Every row comes from one small tree of marks. The marks that hang from a mark follow it in brackets, in alphabetical order. Every link used is in the known rows. Which tree was each row made from?
Known rows
tebu[gukag[kolar] teses[baputuk]]: [  8   2  -2  10 -10   8  -4  -9 -11  -4  -1   4 -12  20  -7  -1  22   5
  -9  -2  -1 -12 -14   5]
gukag[kolar[teses[baputuk[buvun]]]]: [  7  -3   0  16  -9  -3   4   6   5  -5  -4 -10  -1   1 -14   4   8  -4
   0  -6   4  11  -1  17]
paru[kolar[baputuk[buvun]] tebu[gukag teses]]: [ -2   9   2  -4 -10  -3  -6  -2 -22  -7   1  -2   4  -4 -16   4  -3   4
 -13  -8   3  -5  -7  -2]
baputuk[kolar]: [-15  -5  -7  -7   0  -6   5  -2  17   2  -1  -9  -2  -9   5  -3   2  -5
   4  -3  -6  -9   8 -14]
tebu[teses[baputuk]]: [ -7   3  -7   4  -8   9   5  -6   1   3   3  -8  -4 -15 -10  -7   6   2
  -2  -5   4   1   0  -2]
lopit[kolar[teses] tebu[gukag]]: [ 13  11   8  -3  16   9  -4 -13 -11  -6   6   7  -1 -18   6   4  -7   2
  11  17   0  -1  -4  10]
buvun[vodupuz[baputuk[kolar]]]: [-12 -10  -5  -7  10  -1   2  11  34  11  -4   6  -2  11  17  -6  -6  -4
   2  -5  -9   4  12 -24]
paru[kolar tebu]: [ -5  10   3 -13 -24  -6   1  -5   9   3   0 -13  -6 -32 -11   3 -13  -3
   0  -2  -7  -6  18 -13]
geter[buvun[vodupuz]]: [-12   2   4  -7  -3  -5   6   3  12   7  -2  -2  -1  -9  13 -10 -13  -1
   9   5  -8   5  13  -1]
lopit[kolar[baputuk teses] tebu[gukag]]: [  9  11   4  -5  17   3  -8 -10 -14  -9   4   6   6 -23   2  11  -9   1
   7   9   4  13 -11  12]
teses[baputuk[buvun kolar]]: [-10 -11  -9   5  -3  -3   7   9   3   5  -2 -15   9   4  -5  -1  11  -3
  -1 -10   1   2   6  -8]
paru[tebu]: [ -9   6  -6  -9 -12  -2   3  -6  -3   7   2  -7  -1 -27  -7   0 -16  -3
   2  -2   0 -17  12 -15]
paru[tebu[gukag[kolar[teses[baputuk[buvun[vodupuz]]]]]]]: [ 20  -4   4  12  -9   1  -8  12 -13   3  -1   2   3  34  -3   5   6   3
  -7   3   3  -8  -2   4]
vodupuz[baputuk[buvun kolar[teses]]]: [-11  -5  -7  12  15  -3   4  16  23  -1  -3  -3   6   1   0  -3  -8  -8
   4  -9  -1  11   5  -5]
lopit[tebu[gukag[kolar]]]: [  8   6   9  -5  -5   3  -2 -16 -22  -2   1  11 -18  10   6   7   7   2
   1   8  -6 -27  -6   4]
teses[baputuk[buvun[vodupuz] kolar]]: [ -7 -17  -4  -1   0  -3   5  15  13  11  -3  -8   8  17   8  -4  13  -1
  -2  -5   0   4   9 -12]
lopit[kolar[baputuk[buvun[vodupuz]] teses] tebu[gukag]]: [ 14   1  10  -8  22   2  -5  -1 -15  -6   3  15  11  -3  11   6  -7   3
   6  11   6  17  -8  14]
tebu[gukag teses[baputuk]]: [ -1   4  -4   7  -3  14   0  -4 -15   1   4  -2  -3   2  -4  -6  12   5
  -5  -4   4  -5  -9  -3]
paru[tebu[gukag]]: [ -3   6  -3  -4  -9   2  -2  -5 -19   5   3  -1   0  -9  -2   0 -11   0
  -1   0   1 -26   3 -17]
paru[kolar[baputuk] tebu]: [ -9  10  -2 -14 -20 -12  -2  -1   5   1  -2 -15   1 -35 -15  10 -16  -4
  -5 -10  -2   9  11 -10]
geter[buvun[vodupuz[baputuk]]]: [-12   2   1   0   9  -1   5  12  20  10  -4   6  -1  -2  13  -9 -21  -2
   8  -2  -9  17  13  -8]
gukag[kolar[baputuk[buvun[vodupuz]] teses]]: [  2  -6   5   0   0 -13   1   6  13  -7  -7   4   0   6   0   4  -3  -5
  -1  -5   2  19  -4  14]
buvun[vodupuz[baputuk[kolar[teses]]]]: [ -7  -6  -5   2  16   0  -1  14  42   6  -2   2   1   8  15  -6  -9  -5
   4   0  -7  14   8 -15]

Write each row's tree
[ -7  -5   2  -2   6  -8   6  10   9  -1  -2  -2   9 -12   3  -1 -13  -5
   2  -6   7  24  -1   5] -> kolar[baputuk[buvun[vodupuz]] teses]
[ 16   1  -1  18 -11   0  -7   7 -21  -1  -1  -5   4  23 -16   9   6   1
  -7  -2   5 -11  -5   8] -> paru[tebu[gukag[kolar[teses[baputuk[buvun]]]]]]
[ 2 -6  2  8 -1  2  8 15 10  6  0 -7  7 -5  1 -4 -1 -3  3 -2  6 20  6  4] -> kolar[teses[baputuk[buvun[vodupuz]]]]
[ -4  13   1 -10 -19  -1  -1 -11   6   0   3  -9 -10 -26 -14  -2  -7   2
  -3   2  -6 -12  13  -7] -> paru[kolar tebu[teses]]
[ -2  -1  -2  14  -4   2   9  10   2   0   0 -14   7 -17 -11  -2  -2  -5
   3  -7   8  16   2   8] -> kolar[teses[baputuk[buvun]]]
[ -6 -12   1   0   9  -7   5  11  22   1  -2  -4   5   9  13  -6  -1  -4
   4   3  -2   3   8  -3] -> baputuk[buvun[vodupuz] kolar[teses]]
[  7  10   5  -7  11   4   2 -14   4  -4   5   2  -3 -38   1   3 -12  -1
  15  16  -1   8   6  12] -> lopit[kolar[teses] tebu]
[  9   0   8 -13  21   7  -6 -12 -26  -5   5  24   5   4  10   0   3   9
   0  10   5   1 -11   9] -> lopit[kolar[baputuk[buvun[vodupuz]]] tebu[gukag teses]]
[  8   9  -3  -6   5  13   0 -18  -9   1   7   3  -4 -23  -8   0   6   7
   5  11   2   3   3   8] -> lopit[kolar tebu[teses[baputuk]]]
[  2   4  -4  -4 -12  -8 -10  -6 -18  -2  -3   3  -2   8  -9  13  -3   0
  -8  -7   0 -17  -9  -5] -> paru[tebu[gukag[kolar[baputuk]]]]
[ 13  10  10   3   0   4  -4 -12 -13  -7   2   6 -15   8   4   8   2   1
   3  12  -4 -19  -8  13] -> lopit[tebu[gukag[kolar[teses]]]]
[-10  -6  -3   5   7  -7   6   7  15  -5  -1 -10   7  -3   1  -4   0  -7
   5  -2   1   1   3   1] -> baputuk[buvun kolar[teses]]
[17 -7  8 14 -3  2 -2 12 -3 -2 -3  4  0 33  3  0 14  1 -5  0  2  7 -7 12] -> tebu[gukag[kolar[teses[baputuk[buvun[vodupuz]]]]]]
[ 12  -2   4  -8  10  12   1 -10 -10   5   5  11   1  -5   2  -4   8   9
   4  13   4   6   5   9] -> lopit[kolar tebu[teses[baputuk[buvun[vodupuz]]]]]
[ -2   5  -4  -5   9  -7   0  -4  19 -10  -1  -5  10 -41  -7   5 -14  -6
   9  -1   4  34  -2   8] -> lopit[kolar[baputuk teses]]
[-12 -15   0  -9   4  -8   8   7  16   5  -3   1   4  10  15  -8   4  -3
   2  -1  -3  -6  11 -12] -> baputuk[buvun[vodupuz] kolar]
[  7   2  -2  12 -12  -2   1   1  14  -3  -4 -12  -7  -5 -13   5   6  -4
   1  -4  -1  12   0  11] -> gukag[kolar[teses[baputuk]]]
[ -1   3  -1   0  -3  -2  -6 -13 -11 -11  -2   9  -9  13  -5   3  11   2
  -9  -6   0  -7 -20   5] -> tebu[gukag[kolar[baputuk]] teses]
[ -3 -10   4  -9  -6 -14   4   2   5  -2  -8   7  -2   7   3   3   1  -3
  -3 -10   1  10  -1   4] -> gukag[kolar[baputuk[buvun[vodupuz]]]]
[  0 -14  -3   5   6   7  -2   9  -7   5   1   3   6  41  10  -9  23   7
  -9   0   2 -11  -6  -7] -> tebu[gukag teses[baputuk[buvun[vodupuz] kolar]]]
[-16  -5  -4  -1  14  -6   1  15  29  10  -4   1   3  17  18  -7 -11  -2
   5  -1 -14  11  13 -12] -> geter[buvun[vodupuz[baputuk[kolar]]]]
[  3 -10  -8   4   2   7  -9   8 -17  10   4   2  10  42   2  -5  16   9
 -12   2   2 -25  -2 -15] -> paru[tebu[gukag teses[baputuk[buvun[vodupuz] kolar]]]]
[  0  -1  -3  12  -2  11   3   1 -24  -1   3   1   3   9  -7  -7  13   5
  -7  -7   8  -6 -11   3] -> tebu[gukag teses[baputuk[buvun]]]
[  4   4   1   6  -1  -7  -6  -1   0 -12  -4   1  -3   4  -4   9   0  -4
  -3  -5   1   8 -17  11] -> tebu[gukag[kolar[baputuk teses]]]
[  0  11   3  -5   4  14   0 -19 -28  -1   8  11 -13  -2   7  -4   2   6
   0   9   0 -28  -8   1] -> lopit[tebu[gukag teses]]
[  6   7  -2   0 -11   3  -9 -16 -19  -4   2   8 -13  16  -8   1   5   6
  -8   4  -4 -35  -8  -2] -> paru[tebu[gukag[kolar] teses]]
